What can hang from each mark:
T: N R Z
G: E N
R: N T
Z: N T
N: G R T Z

Known rows, with every way that one mark hangs from another:
T(R): [-0.48  1.30 -0.40  0.48  0.51  0.54  0.53 -0.25  1.61 -0.56  0.93  0.89
 -2.53 -0.16  0.34 -0.35 -2.36 -2.58  1.89  3.85  2.43  0.54  0.05]
R(N(G(E))): [-2.25 -1.59  1.97  0.79 -0.22 -0.25  0.74 -1.13 -0.34  2.42  0.41 -2.15
 -0.52  1.47  1.06  0.57  3.80 -0.67  3.21  1.92 -2.95  0.67 -0.91]
T(N R Z): [ 0.73  0.27 -0.36  0.33  1.75  0.54 -0.84 -0.53  1.22 -2.13  0.90  0.52
 -3.52 -0.67 -0.04 -0.04 -2.13 -2.08 -0.38 -2.04  5.83 -0.51  0.17]
N(G R T(Z)): [ 1.61  0.34 -0.05 -0.68 -0.63 -0.05  1.03  1.01 -0.05  2.36 -1.17 -4.61
 -0.34  0.14  0.01 -1.17 -2.32  3.10 -0.32 -2.99  0.32 -0.02  0.14]
G(E N(R T Z)): [-1.29  2.76  0.65  0.02 -1.22  0.04 -0.50  0.20 -2.35 -0.70 -1.08 -0.03
  3.68  0.39 -3.08 -1.49 -2.03  2.88 -1.83 -1.00  0.61  0.17 -0.90]
Z(N(G(E) R(T))): [ 0.05 -1.82  0.04  0.11 -4.54 -0.28  1.81 -0.03 -0.38  2.49 -1.62  2.74
  0.13  0.83  0.08 -1.98  2.17  0.71  0.66  2.11 -4.52 -0.63  0.66]
N(G(E) R Z(T)): [ 0.78 -0.78  0.80 -1.44  1.62 -0.64  0.01  1.48 -1.83  1.49 -1.71  0.18
  5.53  0.00 -0.25  1.20 -0.25  0.73 -1.17  0.57 -3.77  0.45  0.44]
R(N(Z) T): [ 0.85 -1.27  2.03  0.70 -1.42 -0.21 -0.12  0.11  1.90  0.49  1.51  5.18
  2.25 -0.22  1.48  0.54  3.73 -0.17  4.09  2.60 -0.16 -0.69 -0.39]
G(E N(Z(T))): [-0.85  1.32 -0.80  0.30  2.90 -0.06 -2.37 -0.69 -1.32 -3.21  0.55  1.00
  1.94 -0.24 -1.77  1.25 -1.89 -0.06 -0.98 -1.63  0.60  0.31 -0.59]
G(E N(R T)): [-1.72  2.57  0.47  0.62 -1.00  0.36 -0.60 -0.98 -1.95  0.08 -1.07 -1.65
 -0.43  0.79 -3.25 -1.73 -1.30  2.98 -1.73 -1.63  0.79  0.15 -1.07]
Z(T(N)): [ 0.32  0.02 -1.04 -0.03  4.67  0.54 -2.23  0.03  0.97 -1.57  0.98 -0.55
 -3.08 -1.12  0.84  2.61  0.18 -1.45 -2.30 -1.43  2.94  0.47 -0.18]
Z(N(G(E) R) T): [-0.14 -1.24 -2.04 -0.97  0.07 -0.28  0.94  0.46 -0.69  2.89 -1.78 -1.55
 -0.95  0.69 -0.49 -0.97 -0.02  0.08 -0.93  0.78 -4.77  0.54  0.24]
R(T(N Z)): [ 2.22 -1.03  0.95  0.67 -0.19  0.45 -1.88 -0.80  1.70 -2.31  1.16  4.06
 -3.10 -1.37  1.07  1.08  1.85 -0.06 -0.53 -4.19  3.97 -1.87  0.55]
N(T): [-0.52  2.27 -0.53  0.46  0.59  0.48  0.44 -0.05  0.86 -0.44  1.05 -2.67
 -3.28 -0.25  0.30  0.50 -0.24  0.82  0.68  1.09  1.24  0.65 -0.83]
N(R T Z): [ 0.44  2.47  0.39 -0.87 -1.45  0.30  1.01  1.99 -0.22  0.94 -1.05  0.39
  3.59 -0.45 -0.20 -0.82 -1.82  3.08 -0.92  1.23  0.43  0.58 -0.38]
G(E): [-1.70  1.15  1.19  0.85 -0.72  0.41 -0.13 -1.49 -0.50 -1.01  0.13  1.56
 -2.67  0.14  0.03  1.12  1.43  0.06  0.43  1.09 -1.55  0.51 -0.34]
T(N(R) Z): [ 0.64  0.08  0.97 -0.38 -0.91  0.70 -0.90  0.37  0.41 -0.17 -1.09  1.67
 -1.42 -0.68  0.38 -0.55 -1.36  2.44 -3.29 -5.36  4.28 -0.52 -0.21]
G(E N(T)): [-2.02  2.50 -0.18  1.37  0.56  0.32 -1.11 -1.64 -1.34 -2.02  0.70 -2.74
 -2.39  0.63 -2.48 -0.41 -0.31  0.98 -0.56 -1.31  1.11  0.34 -1.15]
Z(N(G(E)) T(R)): [-0.08 -1.07 -3.23 -0.37  2.77 -0.40  0.85 -0.64  0.00  0.88 -0.03 -2.82
 -2.88  0.77 -0.79 -0.46 -0.42 -4.28  1.78  3.37 -3.28  0.63  0.65]
R(N T): [ 0.25 -1.39  1.70  1.26 -1.14  0.29 -0.32 -0.91  2.05  1.22  1.69  3.52
 -2.21  0.15  1.26  0.51  4.21 -0.48  4.27  2.05  0.15 -0.61 -0.71]
N(G(E) T(R Z)): [ 1.00  0.37 -0.20 -0.10  2.22 -0.31  1.17 -1.27 -0.49 -0.10  0.49 -5.47
 -2.43  0.53 -1.60 -0.18 -0.39 -1.15  2.40 -0.46 -0.92 -0.31  0.13]
R(N T(Z)): [ 1.66 -1.55  1.55  0.91 -0.62  0.24 -0.55 -1.17  2.55  0.70  1.55  3.26
 -3.10  0.04  0.93  0.16  2.89  0.69  4.62 -1.89  0.98 -1.22 -0.46]
N(T Z): [-0.02  2.40 -0.46 -0.15 -0.02  0.26  0.34  1.24  0.37 -1.34  1.06 -0.77
  1.23 -0.75  0.64  0.65 -0.80  0.84  0.22  1.53  0.97  0.66 -0.25]
G(E N(R(T) Z)): [-0.25  0.73  1.66  0.47 -2.57 -0.01 -1.31 -0.26 -1.46 -1.20 -0.93  5.95
  4.57 -0.10 -2.09 -1.27 -0.52  2.05 -1.07 -0.86  0.45 -0.92 -0.01]

Rows:
[-1.81  1.72  1.25  0.56 -2.25  0.04 -0.85 -0.04 -2.14 -0.91 -1.21  3.11
  4.49  0.43 -1.85 -1.40 -2.51  2.15 -2.27 -1.08  0.72  0.33 -0.50]	G(E N(R Z))
[ 1.13  1.05 -0.34 -1.42  1.66  0.28 -0.62  2.12  0.42  0.82 -0.91  2.65
  3.66 -0.99  0.18  0.87 -2.46  1.41 -1.61  0.35  0.06  0.52  0.18]	N(R Z(T))
[ 1.33  1.07 -1.51 -0.83  4.20  0.09 -0.48  1.14  1.38 -1.53  1.25  1.36
  1.35 -0.97  0.23  1.20 -2.97 -2.78  1.21  2.58  1.58  0.74  0.28]	N(Z(T(R)))
[-0.90  1.81 -2.14 -0.09 -3.78  0.48  2.04  0.91  0.52  2.18 -1.11 -0.74
 -2.43  0.43 -0.39 -3.01 -1.75  2.19 -0.76  1.62 -1.01  0.54 -0.45]	Z(N(R T))
[ 0.72 -0.70 -0.51 -0.86  4.27 -0.72 -0.03  0.32 -0.75 -0.71  0.54 -1.17
  3.42 -0.06 -0.50  1.80 -0.36 -3.55  1.49  2.99 -2.46  0.52  0.92]	N(G(E) Z(T(R)))
[ 1.12 -0.69  1.43  0.43 -0.41  0.31 -1.36  0.39  1.07 -2.47  1.16  5.69
  1.82 -1.56  1.55  1.76  2.36 -0.75 -0.88  0.21  3.02 -0.87  0.63]	R(T(N(Z)))
[-0.91  0.37  0.53  0.21  0.66 -0.09  0.76 -0.91 -1.29  0.38  0.18 -5.31
 -1.26  0.54 -0.13  1.03  1.93  0.19  1.00  1.34 -2.53  0.65 -0.28]	N(G(E) T)
[ 0.60  0.43  0.33 -0.02  0.90 -0.35  0.49 -1.07 -0.76 -0.28  0.36 -5.32
 -2.34  0.38 -0.59  0.74  1.11  1.16  0.98 -2.97 -1.80 -0.18  0.01]	N(G(E) T(Z))
[-0.46  0.27 -3.17  0.13 -0.74 -0.06  2.25  0.19  1.22  0.99  0.82 -4.88
 -2.80  0.95  0.28 -2.21 -1.41 -2.53  2.07  4.25 -0.74  0.61  0.35]	Z(N(G T(R)))
[-1.17 -0.55  1.93 -0.15 -1.91 -0.12  1.00  0.00 -1.43  2.71 -2.16 -0.44
  1.50  0.76  0.28 -0.21  0.17  1.45 -0.68  0.94 -3.19  0.54  0.10]	N(G(E) R)
[ 2.29 -1.99 -1.24  0.15 -2.72 -0.27  0.30 -0.43  2.43 -0.40  0.93  1.95
 -3.04 -0.32  1.55 -0.77  0.20 -0.09  1.93 -1.88 -0.37 -1.63  1.18]	R(T(Z(N(G))))
[-0.71  0.64  1.42 -0.67 -1.41  0.48 -0.42  1.69 -0.35 -0.27 -0.80  3.52
  3.69 -0.87  1.19  0.11 -0.77  1.11 -3.75 -0.28  3.13  0.38 -0.23]	T(N(R Z))
[ 0.49 -1.85 -1.08 -0.05 -4.60 -0.15  1.93  0.79  1.06  2.49 -1.07  2.09
  0.18  0.45  1.33 -2.22 -0.07  0.50  0.47  1.97 -2.04 -0.61  0.85]	Z(N(G R(T)))
[ 0.02  1.14 -1.97  0.04  3.23 -0.05 -2.41  0.75  0.77 -2.96  1.40  0.43
  1.78 -0.60 -0.56  0.87 -4.13 -0.26 -1.32 -1.61  3.88  0.48 -0.27]	G(N(Z(T)))
[ 1.61 -1.88 -0.43  0.40 -2.47 -0.43  0.41 -1.35  1.14 -0.57  0.39  2.54
 -2.96 -0.02  0.43 -0.81  2.28 -0.10  2.17 -2.04 -2.39 -1.61  1.02]	R(T(Z(N(G(E)))))
[ 0.87  0.28  0.94 -0.64 -0.56 -0.31  1.15 -0.23 -1.55  2.17 -1.73 -4.14
 -0.28  0.47 -1.22 -0.81  0.06  3.12 -0.22 -3.10 -2.50 -0.14 -0.02]	N(G(E) R T(Z))
[-0.67  1.85 -3.17  0.51 -1.15  0.47  1.92 -0.07  1.56 -0.01  0.99 -2.02
 -4.52  0.51 -0.59 -2.37 -1.82 -1.98  1.87  4.04  0.57  0.43 -0.11]	Z(N(T(R)))
[-2.22  1.49  0.95  0.89 -1.95  0.19 -0.96 -1.08 -1.68 -0.07 -1.30  1.61
  0.01  0.72 -2.30 -1.58 -1.92  2.14 -1.95 -1.48  0.84  0.16 -0.97]	G(E N(R))
[-0.87 -0.39  1.39 -0.38 -0.51 -0.73  0.63  0.22 -1.26 -0.74  0.21  0.42
  3.89  0.14  1.42  1.44  0.93 -0.55  0.54  1.58 -2.74  0.44  0.42]	N(G(E) Z)
[ 0.59 -1.32  0.20 -0.08  0.97  0.06 -1.10 -0.18  0.78 -1.41  0.54 -2.15
 -1.32 -0.61  1.95  1.08 -0.58 -0.31 -1.97 -4.87  3.62 -0.60  0.34]	T(N(G) Z)
[-1.07 -0.92  2.26 -0.77 -1.31 -0.44  0.00  1.17 -2.29  0.59 -1.56  1.23
  5.82 -0.09  0.62  0.59  1.46  0.61 -3.39 -0.39 -0.51  0.23  0.13]	T(N(G(E) R Z))
[ 0.84 -2.05  2.19  0.39 -0.14 -0.34 -0.90 -0.21 -0.52 -2.03  0.75  3.62
  3.33 -0.79  1.38  2.10  4.51 -1.17 -0.70  0.43 -0.07 -1.22  0.84]	R(T(N(G(E) Z)))
[ 0.41  0.68 -1.69 -0.26 -3.97  0.39  1.21  0.38  1.58  1.14 -1.15  1.99
 -2.98  0.23  0.24 -2.72 -3.34  2.25 -0.52 -2.88  0.33 -0.38  0.04]	T(Z(N(R)))
[-0.03 -1.17  0.37 -0.79  3.48 -0.17 -1.26  0.31 -1.42  1.19 -1.13 -1.63
  0.05 -0.18 -0.23  1.78  1.19 -0.23 -3.10 -1.39 -0.66  0.41 -0.11]	Z(T(N(G(E) R)))
[ 0.17 -1.26 -3.56 -0.50  1.49 -0.34  0.38  0.45  1.42  0.55  0.70 -3.01
 -2.74  0.03  1.47  0.19 -1.13 -1.87  0.36  1.16 -1.68  0.58  0.59]	Z(N(G) T)
[-0.01  0.82  0.33  0.46  0.43  0.30  0.24 -0.64  1.37  1.26  1.25 -3.08
 -3.79  0.46 -0.02 -0.40  1.48  1.42  3.38 -1.76  0.82  0.06 -1.42]	R(N(T(Z)))
[ 1.78 -2.41  1.74  0.72  0.42 -0.24 -1.32 -1.39 -0.01 -1.79  0.38  1.95
 -1.57 -0.76  0.71  1.72  3.85 -0.35 -0.10 -3.87  0.75 -1.85  0.74]	R(T(N(G(E)) Z))
[-0.60  1.52 -1.14  0.30  3.69 -0.17 -1.94 -0.80 -0.90 -2.98  0.84  0.70
  1.71 -0.15 -2.83  0.51 -2.51 -2.09 -0.10  0.35  1.60  0.31 -0.25]	G(E N(Z(T(R))))
[ 1.14 -1.74  2.77 -0.63 -2.48 -0.81  0.72  0.88 -1.03  1.36 -1.36  4.26
  6.33 -0.16  0.28  0.33  2.20  1.22  0.29  1.49 -3.59 -0.63  0.97]	N(G(E) R(T) Z)
[-1.53 -1.06  1.97 -0.10 -0.94 -0.01 -0.10  0.13 -1.70  1.39 -1.72 -0.53
  1.62  0.17  0.54  0.36  1.64  0.71 -3.12 -0.37 -0.13  0.24 -0.18]	T(N(G(E) R))
[ 0.44  0.35 -4.20 -0.08  2.54  0.27  0.44  0.08  1.96 -0.14  0.91 -0.21
 -4.57  0.15 -0.57 -0.91 -2.74 -3.52  1.52  3.49  0.31  0.51  0.28]	Z(N T(R))
[-0.17 -1.39  1.12  0.04  0.94 -0.25 -0.99 -1.11 -0.93 -1.46  0.19 -1.76
 -1.51 -0.23  0.64  1.31  1.70 -0.10 -1.74 -4.86  1.13 -0.74  0.34]	T(N(G(E)) Z)
[-1.02 -0.83 -1.46 -0.43 -4.27 -0.10  2.18  1.19  0.56  2.78 -1.29 -0.41
  0.05  0.74  1.42 -2.72 -1.84  0.59 -0.63  1.95 -1.94  0.58  0.37]	Z(N(G R))
[-0.88 -0.72  1.27 -0.06  1.71 -0.40  0.09  0.02 -1.16 -1.54  0.37  0.08
  3.84 -0.01  0.34  0.94  0.99 -3.70 -0.84  2.56  1.05  0.26  0.54]	T(N(G(E) Z) R)
[ 0.78 -1.20 -1.45 -0.38  6.05  0.17 -1.20  0.22  0.75 -0.70  1.20 -3.35
 -1.68 -0.49  0.41  1.79 -0.84 -4.30 -0.69  1.28  3.13  0.38  0.52]	Z(T(N(G) R))
[-0.74 -0.40  0.71 -0.22  0.61 -0.48  1.14  0.94  0.44  1.96  1.37 -4.01
  2.95  0.72  1.54  0.25  1.91  0.11  3.28  2.28 -1.00  0.93 -0.87]	R(N(G T Z))
